What can hang from each mark
q_352: q_333 q_521 q_714
q_832: q_78 q_352 q_487
q_333: q_352 q_487
q_487: q_832
q_78: q_832
q_521: q_352
q_866: q_78 q_888

Each row was made from one small tree. The marks that hang from a mark follow it in brackets, in the order of their numbers. Every link used is in the known rows. Write each row's tree.
Known rows
q_333{q_352{q_521}}: [ 0.33  1.52  2.45  1.56 -0.40  1.92 -0.15  1.08  0.62  2.26 -3.40 -0.66
 -2.12  1.43  1.51 -1.36  0.64 -0.12  1.41 -0.74 -0.17 -0.38]
q_352{q_333{q_487} q_521 q_714}: [-1.79  3.37  2.17  2.60 -2.75  3.04  0.79  1.23  0.61  0.88 -2.79  2.29
 -1.02  1.13  4.38 -4.70 -2.49 -1.59  2.57 -3.23 -4.94 -1.36]
q_832{q_352{q_333 q_521 q_714} q_487}: [-2.12  2.42  4.18  1.99 -0.67  3.50  1.72 -0.49 -2.52  3.11 -3.08  2.23
  1.90 -0.67  2.89 -6.50 -6.87  1.02  2.37 -1.79 -2.84 -3.77]
q_832{q_78 q_352{q_521} q_487}: [-2.26  1.43  4.31  1.77  0.59  3.18  0.69  0.07 -2.32  3.08  0.62  2.91
  3.47 -1.45 -1.78 -5.25 -5.22  1.92  0.93 -0.52 -0.35 -3.38]
q_832{q_78}: [-0.76  0.25  0.59  0.44 -0.10  0.43 -0.96  0.51 -0.75 -0.33  2.27  1.41
  1.89 -0.95 -1.75 -1.03  0.07  1.41 -1.21  0.46 -0.45  0.04]
q_333{q_487{q_832}}: [-1.06  1.71  1.05  2.17  0.47  3.79  1.15  1.56  2.75  1.80  2.44 -0.83
 -1.94  0.99 -2.00 -0.70 -1.02  0.03  1.78 -1.32  0.62 -0.50]
q_352{q_333{q_487{q_832}} q_521 q_714}: [-2.66  3.97  2.96  2.80 -2.28  3.93  1.34  1.52  1.19  2.12 -1.96  1.59
 -1.50  1.32  3.67 -5.66 -3.63 -0.64  3.05 -3.61 -4.58 -1.85]
q_352{q_333{q_487{q_832}} q_714}: [-1.45  2.94  1.38  2.58 -1.40  3.89  1.03  1.23  1.05  0.99  0.10  0.24
 -1.32  0.31  2.06 -3.42 -2.50  0.74  1.95 -2.14 -3.11 -0.78]
q_352{q_714}: [-0.18  0.74 -1.13  0.58 -1.15 -0.45 -0.85 -0.59 -1.08  0.24 -1.62 -0.01
  0.37 -1.61  1.80 -1.94  0.12  0.57  1.39 -0.73 -1.56  0.01]
q_487{q_832{q_78 q_352{q_714}}}: [-1.86  1.88  2.29  1.74  0.64  2.23 -0.11 -0.78 -1.52  2.91  2.15  0.03
  1.71 -2.78 -1.27 -4.39 -3.32  4.46  0.40 -1.24 -0.22 -1.46]
q_333{q_352 q_487}: [ 1.43  1.87  1.33  3.30  0.22  4.52  0.11  2.15  2.43  1.82 -0.60 -1.86
 -3.10  1.56 -0.87  0.90  2.08 -0.23  1.68 -0.53  1.37  0.41]
q_487{q_832{q_78 q_352{q_521 q_714}}}: [-2.73  2.36  3.32  1.91  0.05  2.34  0.07 -0.55 -1.28  3.70  1.01  0.97
  1.51 -2.23 -0.07 -5.90 -4.10  3.55  1.16 -2.32 -1.17 -2.05]
q_78{q_832{q_352{q_333{q_487} q_714}}}: [-1.85 -0.33  1.73  1.40  0.21  1.42  0.52 -0.61 -0.27  2.76  0.44  0.57
  2.08 -3.03  1.00 -3.18 -3.39  0.29 -0.22 -1.17 -0.88 -1.85]
q_78{q_832{q_352{q_521 q_714} q_487}}: [-3.15 -0.66  2.31  0.72  0.43  0.37  0.63 -0.69 -1.28  4.45 -1.41  1.29
  3.26 -3.62  0.33 -5.50 -5.30  0.12  1.78 -0.63 -0.49 -3.42]
q_487{q_832{q_78 q_352}}: [-1.79  1.29  2.98  1.41  1.36  2.61  0.48 -0.38 -0.81  2.87  3.30  0.11
  1.49 -1.70 -2.33 -3.16 -3.50  3.98 -0.57 -0.79  0.78 -1.44]
q_521{q_352{q_714}}: [ 1.24 -1.04 -0.27  2.17 -1.87 -0.84  0.07 -0.22 -1.95  1.07 -1.12 -0.75
 -1.14 -0.26  1.23 -1.64  0.53  1.29  1.66 -1.00 -0.64  0.56]
q_866{q_78}: [ 0.77 -0.48 -1.63 -1.35  0.59 -0.80  0.39  0.18 -0.45 -0.64  1.43 -0.10
  1.06  1.32 -1.19  1.90  0.61 -0.28 -2.08 -1.22  0.72  1.29]
q_352{q_521 q_714}: [-1.47  1.65  0.59  0.74 -2.09 -0.44 -0.62 -0.24 -0.95  1.12 -3.62  1.37
  0.09 -0.82  3.38 -4.20 -0.95 -0.71  2.59 -2.21 -3.10 -0.92]
q_866{q_78 q_888}: [ 1.41  0.80 -1.39 -2.39  0.67 -0.92 -0.83 -0.03 -1.76 -2.09  1.97  1.29
  3.15  1.29 -2.85  2.22  0.96 -1.07 -3.88  0.07  0.73 -0.17]
q_352{q_333 q_521}: [-1.65  1.95  3.11  0.40 -1.52  1.44  1.30  0.77  0.10  0.39 -2.14  2.26
 -0.28  2.08  3.52 -3.12 -2.97 -1.24  0.14 -1.73 -3.49 -1.54]
q_352{q_333{q_487} q_714}: [-0.55  2.40  0.60  2.32 -1.92  3.12  0.54  0.89  0.38 -0.18 -0.89  0.81
 -0.67  0.29  2.77 -2.40 -1.27 -0.35  1.46 -1.84 -3.34 -0.42]
q_487{q_832{q_78 q_352{q_333 q_521}}}: [-2.81  2.64  4.97  1.69  0.40  3.52  1.25  0.11 -0.65  3.11  1.95  1.56
  1.22 -0.23 -0.12 -5.09 -5.36  3.22 -0.42 -1.97 -1.44 -2.40]
q_487{q_832{q_78}}: [-1.95  1.08  1.57  0.85  0.59  1.78  0.14  0.79  0.43  1.62  3.25  0.13
  0.70 -0.73 -2.40 -2.42 -1.96  2.86 -0.07 -0.09  0.07 -0.64]
q_866{q_78{q_832{q_352 q_487}}}: [-1.02 -1.96 -0.01 -1.24  2.00 -0.10  1.21 -0.22 -0.95  2.26  2.16  0.16
  3.70 -1.35 -2.71 -0.30 -3.06  0.25 -1.99 -0.65  1.86 -1.08]
q_352{q_333{q_487} q_521}: [-1.52  2.76  3.21  1.98 -1.62  3.45  1.66  1.84  1.76  0.71 -1.24  2.17
 -1.36  2.80  2.55 -2.63 -2.51 -2.21  1.08 -2.50 -3.22 -1.38]

Which tree is each row?
[-0.78  1.22  3.49  1.41  0.37  2.67  0.27 -0.61 -2.25  0.91  2.21  2.05
  2.85 -1.29 -0.06 -2.65 -3.35  3.01 -2.56 -0.62 -1.16 -1.33] | q_832{q_78 q_352{q_333}}
[ 0.32  0.85  1.62  3.83 -2.03  2.83  1.61  1.13 -0.16  1.66  0.25 -0.62
 -2.39  1.21  1.48 -2.89 -1.63  1.36  2.01 -2.17 -1.88 -0.27] | q_521{q_352{q_333{q_487{q_832}} q_714}}
[ 0.07  2.09  1.53  1.97 -1.38  1.52 -0.85  0.63 -0.28  2.43 -4.65 -0.62
 -1.86  0.17  2.99 -3.02  0.66  0.46  2.62 -1.32 -1.55 -0.50] | q_333{q_352{q_521 q_714}}
[ 0.24  3.12  1.78  3.92 -1.46  4.16 -0.37  1.97  1.72  2.69 -3.43 -0.74
 -3.04  1.10  1.82 -2.41  1.24 -0.87  3.81 -2.32 -1.10 -0.31] | q_333{q_352{q_521 q_714} q_487}
[ 1.18  2.22  0.33  3.73 -0.75  4.19 -0.64  1.74  1.60  1.91 -1.83 -1.80
 -2.78  0.33  0.49 -0.70  2.17  0.19  2.83 -1.09  0.00  0.54] | q_333{q_352{q_714} q_487}
[-1.87  2.55  2.13  1.03 -2.67  0.94  0.37  0.30 -1.03  0.71 -3.77  2.31
  0.04  0.48  5.34 -5.14 -2.78 -0.64  1.61 -2.47 -5.11 -1.41] | q_352{q_333 q_521 q_714}
[-1.17  2.93  3.49  2.78 -1.29  3.44  1.03 -0.48 -1.08  2.44 -2.21  1.84
  0.14 -0.31  3.48 -4.63 -3.94  0.24  1.50 -3.46 -2.95 -2.11] | q_832{q_352{q_333{q_487} q_521 q_714}}
[ 0.36  2.50  2.57  3.49 -0.51  4.60  0.29  2.31  2.64  2.55 -2.15 -0.76
 -3.28  2.36  0.30 -0.73  1.19 -1.31  2.60 -1.72  0.21 -0.33] | q_333{q_352{q_521} q_487}
[-1.25  0.59  3.06  1.56  1.29  3.20  0.48 -0.20 -2.35  2.32  2.16  1.80
  3.73 -2.09 -3.01 -3.39 -4.32  2.95 -0.04  0.70  0.85 -2.58] | q_832{q_78 q_352 q_487}
[-0.66 -0.79 -0.94 -2.72  1.49 -0.95 -0.34  0.42 -1.36 -0.21  2.59  1.56
  5.08 -0.45 -4.40  0.59 -1.48 -1.55 -3.45  1.23  1.34 -1.89] | q_866{q_78{q_832{q_487}} q_888}
[-2.54  2.13  5.63  2.00  0.09  4.38  1.49  0.41 -2.34  2.70  0.46  3.62
  3.42 -0.48 -0.25 -5.90 -6.76  1.95  0.16 -0.59 -2.03 -3.77] | q_832{q_78 q_352{q_333 q_521} q_487}
[ 0.98  0.34  1.04  3.61 -2.38  2.06  1.15  0.88 -0.75  0.76 -0.44 -0.10
 -1.93  1.16  2.00 -1.97 -0.64  0.54  1.70 -1.80 -2.08  0.29] | q_521{q_352{q_333{q_487} q_714}}
[-2.20 -1.75  1.93  0.13  1.71  0.87  0.95 -0.55 -0.52  3.65  0.85  0.38
  3.28 -3.13 -1.90 -2.80 -4.67  0.52  0.16  0.81  1.53 -2.79] | q_78{q_832{q_352 q_487}}
[-1.65  2.18  2.88  1.51  0.35  2.87  1.30 -0.89 -0.97  2.92  0.33 -0.43
  0.15 -1.14  1.33 -4.20 -4.68  3.17  0.57 -1.83 -1.23 -1.85] | q_487{q_832{q_352{q_333 q_714}}}
[-0.88  2.51  4.24  2.40 -0.33  3.80  1.75 -0.01 -0.16  2.24 -0.83  1.79
 -0.13  0.93  2.14 -2.95 -4.04 -0.33  0.30 -2.84 -1.66 -2.02] | q_832{q_352{q_333{q_487} q_521}}
[-2.94 -1.18  2.94  0.33  1.17  0.71  1.14 -0.37 -0.55  4.37 -0.43  1.21
  3.03 -2.59 -0.86 -4.22 -5.36 -0.30  0.88 -0.15  0.57 -3.43] | q_78{q_832{q_352{q_521} q_487}}
[-1.60  1.33  4.31  1.84  0.81  4.40  1.24  0.27 -2.44  1.87  2.06  2.44
  3.70 -1.22 -1.51 -4.15 -5.85  3.02 -0.77  0.49 -0.75 -2.97] | q_832{q_78 q_352{q_333} q_487}
[-0.45 -0.63  0.13 -2.19  2.03 -0.30 -0.01 -0.46 -2.34  0.88  2.73  1.60
  5.73 -1.14 -4.44 -0.08 -2.80 -0.59 -3.70  0.66  2.02 -2.46] | q_866{q_78{q_832{q_352 q_487}} q_888}
[-1.47  1.33  3.58  1.37  0.10  1.55 -0.27 -0.73 -2.00  2.11  0.76  2.48
  2.59 -1.41 -0.38 -3.74 -2.74  1.89 -0.83 -1.46 -0.73 -1.68] | q_832{q_78 q_352{q_521}}
[-1.56 -1.39  0.84 -1.11  1.53 -0.27  1.28 -0.06 -0.89  2.86  1.18  0.87
  3.56 -0.67 -1.89 -1.51 -3.66 -0.46 -1.27 -1.29  1.08 -1.56] | q_866{q_78{q_832{q_352{q_521} q_487}}}
[-1.61  2.47  2.68  2.25 -0.27  4.68  1.45  1.98  1.79  0.72  2.73  0.91
 -0.62  1.45 -0.58 -1.92 -2.60  0.84 -0.14 -1.06 -1.78 -0.94] | q_352{q_333{q_487{q_832{q_78}}}}
[-1.65  2.78  2.44  3.07 -0.01  4.16  1.12  0.51  1.28  3.46  0.60 -0.15
 -1.23 -0.11 -0.26 -3.46 -2.84  0.63  2.83 -3.06 -0.32 -1.57] | q_333{q_487{q_832{q_352{q_521 q_714}}}}
[-2.62 -0.72  2.19  0.68  0.59  1.46  1.08 -0.71 -1.35  3.38 -0.31  0.99
  3.47 -3.44  0.49 -4.59 -5.75  0.97  0.47  0.16 -0.85 -3.16] | q_78{q_832{q_352{q_333 q_714} q_487}}
[ 1.18 -0.19  1.91  3.16 -1.54  2.38  1.91  1.38  0.18  0.56  0.84 -0.15
 -2.24  2.59  0.52 -0.31 -0.77  0.09  0.33 -1.25 -0.88  0.21] | q_521{q_352{q_333{q_487}}}
[-1.48  1.12  2.23  2.05  0.40  2.88 -0.22 -0.65 -3.25  2.47  0.87  1.88
  3.97 -3.38 -1.54 -5.11 -4.24  3.48  1.17  0.02 -0.49 -2.63] | q_832{q_78 q_352{q_714} q_487}
[-1.76  1.87  3.35  2.26 -0.13  3.95  0.54 -0.29 -3.38  2.05  0.59  2.45
  4.00 -2.58 -0.09 -5.80 -5.77  3.52  0.26 -0.12 -2.07 -3.03] | q_832{q_78 q_352{q_333 q_714} q_487}
[ 0.07  0.48  2.72  3.62 -1.17  3.33  1.84  1.91  0.32  1.44  2.71  0.02
 -1.68  2.09 -0.81 -1.69 -1.67  1.63  0.28 -1.23 -0.82 -0.22] | q_521{q_352{q_333{q_487{q_832{q_78}}}}}
[-1.23  3.45  3.77  4.00 -0.02  6.00  0.41  3.03  2.96  3.77  0.44 -0.63
 -2.88  1.85 -1.62 -2.72 -0.26  0.91  2.58 -1.77  0.20 -0.89] | q_333{q_352{q_521} q_487{q_832{q_78}}}
[ 0.09 -0.73 -0.38 -2.37  1.80 -1.35 -0.62 -1.06 -2.12  0.23  2.86  1.22
  5.17 -1.21 -3.49  0.84 -1.20 -0.64 -4.82  0.01  1.76 -1.38] | q_866{q_78{q_832{q_352}} q_888}
[-1.92  2.69  3.29  3.09  0.51  4.79  1.00  1.21  1.39  3.13  2.81  0.69
 -0.17 -0.06 -2.24 -3.07 -2.68  1.27  1.32 -2.38  0.20 -1.56] | q_333{q_487{q_832{q_78 q_352{q_521}}}}
[-0.92  3.87  2.69  4.22 -0.89  5.34  0.32  2.23  2.55  4.17 -2.36 -1.47
 -3.65  1.07  0.91 -3.75 -0.34  0.56  4.45 -2.70 -0.77 -0.81] | q_333{q_352{q_521 q_714} q_487{q_832}}
[-0.02  1.61  3.00  2.21  0.43  3.90  1.50 -0.23 -0.29  1.37  0.75  0.70
  0.08  0.22  0.80 -1.26 -3.13  0.73 -0.60 -1.69 -0.49 -1.27] | q_832{q_352{q_333{q_487}}}
[-0.70  0.85  1.64  1.64  0.45  2.38  0.68 -1.09 -2.55  2.80 -1.33  0.41
  2.10 -2.52  0.09 -4.05 -4.35  2.05  2.24 -0.32  0.00 -2.54] | q_832{q_352{q_714} q_487}
[-0.97  1.86  2.71  1.88 -0.61  2.24 -0.36 -0.94 -3.16  0.97  0.91  2.08
  3.12 -2.61  1.44 -4.25 -3.15  3.45 -1.30 -1.18 -2.40 -1.32] | q_832{q_78 q_352{q_333 q_714}}
